Each row was made from one path, in order. Every step used is in the known rows, and no mark comes twice. Write each row's path.
Known rows:
zapa/nonuraf: [ 2.71 -3.64 -0.89 -1.62  1.34 -0.79 -0.25 -3.09 -1.09 -1.39 -0.71  0.05
 -0.66 -0.82 -2.64 -0.34  1.31 -0.11  1.85 -2.10 -0.95 -1.38 -3.25 -1.80
  0.16]
koren/bapel/nonuraf/sufevif: [ 2.17 -1.08  1.31 -1.00 -0.05  3.91  0.14  0.00 -0.02  0.72 -0.45 -0.78
 -2.25  0.73  0.19  0.12 -2.76 -0.16 -0.66 -0.49  1.37 -1.63 -0.54  0.69
  0.54]
zunenas/sufil/degeduf/vimadeb: [-1.47  2.37 -2.16  1.51 -0.18 -2.20 -0.05 -2.87 -0.86 -6.27  0.31 -0.08
  4.30 -2.71 -3.08  1.19  0.54 -1.07  0.13  0.58 -1.01 -0.45 -3.02 -1.66
  3.74]
koren/sufevif/sufil/zunenas/valab: [-1.65  0.67  0.18 -1.27 -2.40 -2.11  2.25  0.59 -0.62  4.01 -0.78  0.37
  3.21  2.14 -0.84  0.45  0.88  1.16  0.99 -0.03 -1.75  2.09  3.82  1.25
 -1.33]
degeduf/vimadeb: [ 0.96  0.97 -2.84 -2.20  1.87 -0.36 -2.05 -3.70 -0.36 -4.10  3.17 -1.58
 -0.48 -3.17 -0.72  0.65  1.79  0.21  0.56  2.10 -1.16  0.87 -2.25 -1.45
  1.85]
vimadeb/degeduf/sufil/zunenas/valab: [ 0.05 -2.37 -1.66 -2.10  0.47 -3.71  1.08 -1.43 -3.01  1.97 -0.64 -0.43
 -0.39 -4.00 -2.72  0.16  2.02 -2.78  1.49 -0.16 -2.97  1.15  3.35 -0.10
  1.50]
sufevif/sufil/zunenas/valab: [-0.62  0.32 -0.25 -1.70 -1.36 -3.91  2.00 -2.23 -2.25  0.36  1.10  0.16
  3.12  0.48 -3.09  0.22  0.95  1.39  2.54  0.36 -2.14  2.13  2.08  0.90
 -1.87]
nonuraf/sufevif/sufil: [-1.23  0.38 -0.64  0.50 -0.77 -1.27  0.58  0.83  2.13  0.14  1.97 -0.86
  0.35  0.95 -1.60  0.44  0.90  1.19  1.57  0.55  1.26 -0.37  1.48  1.62
 -0.34]
bapel/koren/sufevif/sufil: [-1.52 -0.14  1.17  1.53 -0.65  0.21  1.54  2.05  1.49  1.29  0.44  0.59
 -1.94  1.50  1.82  0.05  1.83 -0.35 -0.19 -0.41 -0.66 -0.49  0.37 -0.35
 -1.87]
nonuraf/sufevif/sufil/zunenas: [-0.81  1.54 -0.76 -0.38 -1.65 -1.57 -0.24  0.38  0.96  1.27  1.06 -0.50
  3.19  2.69 -1.15 -0.27 -0.18  1.72  1.94  0.56  0.70  0.93  3.24  1.60
 -0.75]
zapa/nonuraf/sufevif/sufil/degeduf: [-1.18 -0.55 -1.05  2.81 -0.46 -1.46 -0.30  0.55  1.21  0.21 -1.84  1.51
  2.89  1.24 -2.37  0.89 -0.37  1.04 -0.43 -3.02  0.98 -0.99 -0.27 -0.88
  0.20]
sufevif/nonuraf: [ 1.54 -1.46  1.44 -1.46  1.33 -0.64  1.74 -2.17  0.46 -2.32  0.16 -0.65
  0.66 -0.22 -0.66 -0.26  0.69  1.03  1.87  0.45 -2.22 -1.02 -2.78  0.13
 -1.62]
nonuraf/sufevif/vimadeb/degeduf: [-0.45 -0.28 -0.71 -0.73  0.86  1.19 -0.90  0.79  1.62 -0.05  1.70 -1.77
 -2.48 -1.41  0.76  0.09  1.52  0.62  1.52  0.92  1.01  0.70 -0.68  1.67
 -0.15]
karutep/degeduf/sufil/zunenas/valab: [-0.41 -2.48 -1.94 -0.95  1.32 -3.95 -2.07 -2.92 -4.93 -0.77 -0.99 -0.44
  0.76 -0.31 -1.93 -0.23  0.75 -3.48  1.55 -0.70 -1.59  1.06  3.17 -0.83
  0.85]
bapel/nonuraf/sufevif: [ 0.56 -2.05  0.43  0.93  0.43  1.20  0.07 -1.22  0.41 -2.98 -0.16 -1.11
 -4.13 -0.11  1.34  0.55 -1.14  0.50  0.22  0.20  1.69 -0.83  0.45  0.93
  0.53]
zapa/nonuraf/bapel/koren/sufevif/sufil: [ 1.53 -1.21  0.68  0.25 -0.52  1.33 -0.17  2.47  0.09  2.63 -2.61  2.01
 -0.79  1.86  0.71 -0.80 -0.96  0.52 -1.70 -1.83  1.80 -0.77 -0.90 -0.72
 -2.57]
zapa/nonuraf/sufevif/sufil: [-0.40 -1.70 -1.81  0.95 -0.44 -1.34 -0.10  0.54  0.99  0.62 -1.18  0.78
  0.51  1.17 -2.04  0.79  0.35  1.65  0.62 -1.89  1.72 -0.99 -0.01 -0.03
 -1.92]
sufil/zunenas: [ 2.48 -0.23  0.28 -3.55  0.16 -0.77 -0.70 -3.59 -1.63 -0.58  1.40 -1.26
  2.38  0.89 -1.49 -1.66  0.75 -0.05  3.30  0.35 -2.41  0.63  0.16 -0.48
  1.44]
vimadeb/degeduf: [ 1.78 -2.40 -0.08 -1.18  1.90  0.66  0.64 -1.64 -0.43  0.40  1.52 -1.58
 -2.31 -4.03 -2.61 -0.96  2.37 -2.32  1.62  0.40 -2.89 -0.66 -1.59 -0.50
  2.82]
koren/bapel/nonuraf/sufevif/vimadeb/degeduf/sufil/zunenas/valab: [-0.56 -0.88 -0.71 -1.57 -0.70  0.92  0.40  1.27 -2.02  4.08 -1.98  0.60
 -1.63 -0.84  1.54  1.40 -2.53 -0.20 -1.04 -0.25  1.20  0.74  2.64  1.82
 -1.82]
bapel/koren/sufevif/sufil/zunenas/valab: [-1.66  0.45  1.27  0.77 -1.91 -0.95  1.82  1.24 -0.65  0.95 -1.01  0.89
  0.14  1.98  1.34  0.40  1.20  0.28 -0.52 -0.71 -0.99  2.33  3.37  0.60
 -3.17]
bapel/koren/sufevif/nonuraf: [ 0.16 -0.93  2.55  0.93  0.53  1.91  1.60  1.44  1.61 -1.14 -1.64  0.26
 -1.83  1.48  3.46  0.13  0.94  0.08 -0.70 -0.79 -1.15 -0.45 -0.73 -0.31
 -2.97]

Write each row's path:
[ 3.09 -0.03  2.72 -1.32  0.05  3.19 -0.86  1.62  0.30  0.45 -0.39 -0.92
 -2.80  1.44  2.12 -1.90 -0.65 -1.19 -1.13  0.04  1.24  0.39  0.09  0.45
  0.47]
nonuraf/bapel/koren/sufevif
[-2.47  2.85 -2.05  1.83  0.65 -2.31 -0.36 -1.88  0.65 -1.59  2.20  0.64
  3.90 -2.01 -2.03  0.86  0.80  0.57 -0.55  1.26 -1.72 -0.01 -1.89 -1.96
  2.26]
sufevif/sufil/degeduf/vimadeb
[-0.29  0.25  0.62  1.49 -0.62 -2.79  1.72 -2.30 -0.82 -4.63 -0.51 -0.35
  3.64 -0.90 -3.89 -0.07  0.69 -1.91  1.77 -0.78 -1.67 -1.78 -2.73 -0.78
  3.67]
zunenas/sufil/degeduf
[-2.50 -0.33  0.67  4.31 -0.38 -0.61  1.06  0.50  1.09 -1.19 -0.59  0.61
 -0.57  0.57  0.58  0.89 -1.81  0.92 -1.02 -0.14  1.25 -1.35  0.63  0.28
  1.07]
bapel/nonuraf/sufevif/sufil/degeduf
[ 3.03 -0.40  3.17 -1.16  1.20  1.90  0.51  0.15 -0.09 -2.63 -0.72 -0.12
 -1.35  0.68  1.64 -1.49 -1.30  0.67 -0.43  0.67  0.16 -0.41 -2.73  0.54
 -2.97]
sufevif/nonuraf/bapel/koren
[-0.05  1.99 -1.52  0.42  1.72 -0.53 -2.05 -3.70  0.05 -4.45  1.74 -0.76
  2.59 -3.02 -1.35  0.47  0.90 -0.67 -0.78  0.51 -2.00  0.59 -2.67 -2.61
  4.77]
sufil/degeduf/vimadeb
[-0.52  3.73  0.49  1.65 -0.29  1.97 -1.59  2.51  1.04  0.41 -0.39  1.12
  1.27  0.37  2.38 -0.40 -1.22 -0.03 -3.95  0.81  1.30  0.93  0.06 -0.86
  0.99]
nonuraf/bapel/koren/sufevif/sufil/degeduf/vimadeb
[-0.16 -0.64 -0.90 -1.73 -0.11  1.92 -0.46  1.81 -1.00  5.33 -1.09  0.76
 -1.02 -0.08  2.32  0.34 -2.69 -0.24 -0.39  0.24  0.99 -1.14  1.38  0.95
 -0.52]
koren/bapel/nonuraf/sufevif/vimadeb/degeduf/sufil/zunenas
[-0.09  1.59 -1.00  2.23  0.01  1.49 -2.02  2.13  0.08  0.89 -3.03  2.71
  1.73  0.40  1.37  0.13 -1.59  0.63 -4.43 -1.66  1.75  0.26 -1.34 -2.35
 -0.41]
zapa/nonuraf/bapel/koren/sufevif/sufil/degeduf/vimadeb
[-1.15 -2.07 -1.97 -2.01  2.06 -3.02  0.17 -0.39 -0.02  2.13  2.02 -0.36
 -2.44 -3.33  0.32  0.29  2.89 -1.31  2.84  1.26 -1.48 -1.19 -2.15 -0.20
  0.23]
sufevif/vimadeb/degeduf/sufil
[ 0.11  0.45  0.87 -0.75 -2.23  1.49  1.47  0.37 -1.67  2.59 -1.39  0.63
  0.71  1.86 -0.53  0.89 -3.44  1.45 -0.99 -0.41  1.04  0.83  2.76  1.93
 -2.38]
koren/bapel/nonuraf/sufevif/sufil/zunenas/valab
[ 1.76  0.21  2.18 -1.19  0.68  3.83 -0.91  2.88  0.69  2.28 -0.24 -0.43
 -3.74 -0.17  3.39 -1.71  0.09 -0.76 -1.32  0.97  1.20  0.76 -1.06  0.78
 -0.80]
nonuraf/bapel/koren/sufevif/vimadeb/degeduf
[-2.96  3.40 -2.13  2.86 -0.41 -1.09 -1.24  0.42  2.30 -1.71  1.48 -0.08
  3.39 -0.38 -0.73  1.56  0.14  1.10 -1.38  0.65  1.07  0.76  0.96 -0.20
  1.99]
nonuraf/sufevif/sufil/degeduf/vimadeb
[-1.20  0.92  1.10  0.71 -1.27  0.24  0.95  1.86  0.47  2.17 -0.22  1.01
  0.74  2.97  2.37 -0.48  0.99  0.22  0.22 -0.34 -1.05  0.49  1.95 -0.41
 -2.04]
bapel/koren/sufevif/sufil/zunenas
[ 0.32 -0.42  0.61  0.20 -0.76  2.45  1.11  1.22  0.48  2.74  0.07  0.43
 -1.20  1.09 -0.24  0.50 -2.88  0.74 -0.76  0.19  1.59 -2.04 -0.19  1.02
 -0.99]
koren/bapel/nonuraf/sufevif/sufil
[ 0.40 -0.58  0.56 -1.14  0.83  1.04 -0.85  3.82  0.44  3.82 -0.82  0.27
 -3.98 -0.74  3.93 -0.93  0.43 -1.80 -1.18  0.81  1.43 -0.11  0.35  0.63
 -0.70]
nonuraf/bapel/koren/sufevif/vimadeb/degeduf/sufil
[ 3.93 -0.47  2.42 -1.89  1.00  2.07 -1.28 -0.58 -0.88 -2.62  1.12 -1.10
 -3.12 -0.10  0.46 -2.31 -0.52 -1.27  0.12  0.66  0.96  0.10 -1.80 -0.01
  0.22]
nonuraf/bapel/koren
[-3.31  1.67 -1.77  4.44 -0.05 -0.11 -0.50 -0.12  1.17 -2.73  0.08  0.77
 -0.24 -1.05  1.33  1.86 -1.85  1.64 -2.66  0.96  1.67 -0.40  0.44 -0.48
  1.10]
bapel/nonuraf/sufevif/sufil/degeduf/vimadeb
[-0.13  0.33 -0.31 -1.40  0.15  0.14 -1.20 -0.42  1.81 -2.09  2.05 -1.74
 -1.05  1.17  1.41  0.33  1.20  1.72  2.33  0.82  1.87  0.70 -1.06  1.78
 -0.95]
nonuraf/sufevif/vimadeb
[ 0.31  1.88  2.91  1.58 -0.69  1.75  0.06  2.92  1.09  2.06 -0.88  0.86
  0.86  2.01  1.59 -1.33 -1.21 -0.80 -2.31 -0.52  0.85 -0.12  0.21 -0.13
  0.90]
nonuraf/bapel/koren/sufevif/sufil/degeduf
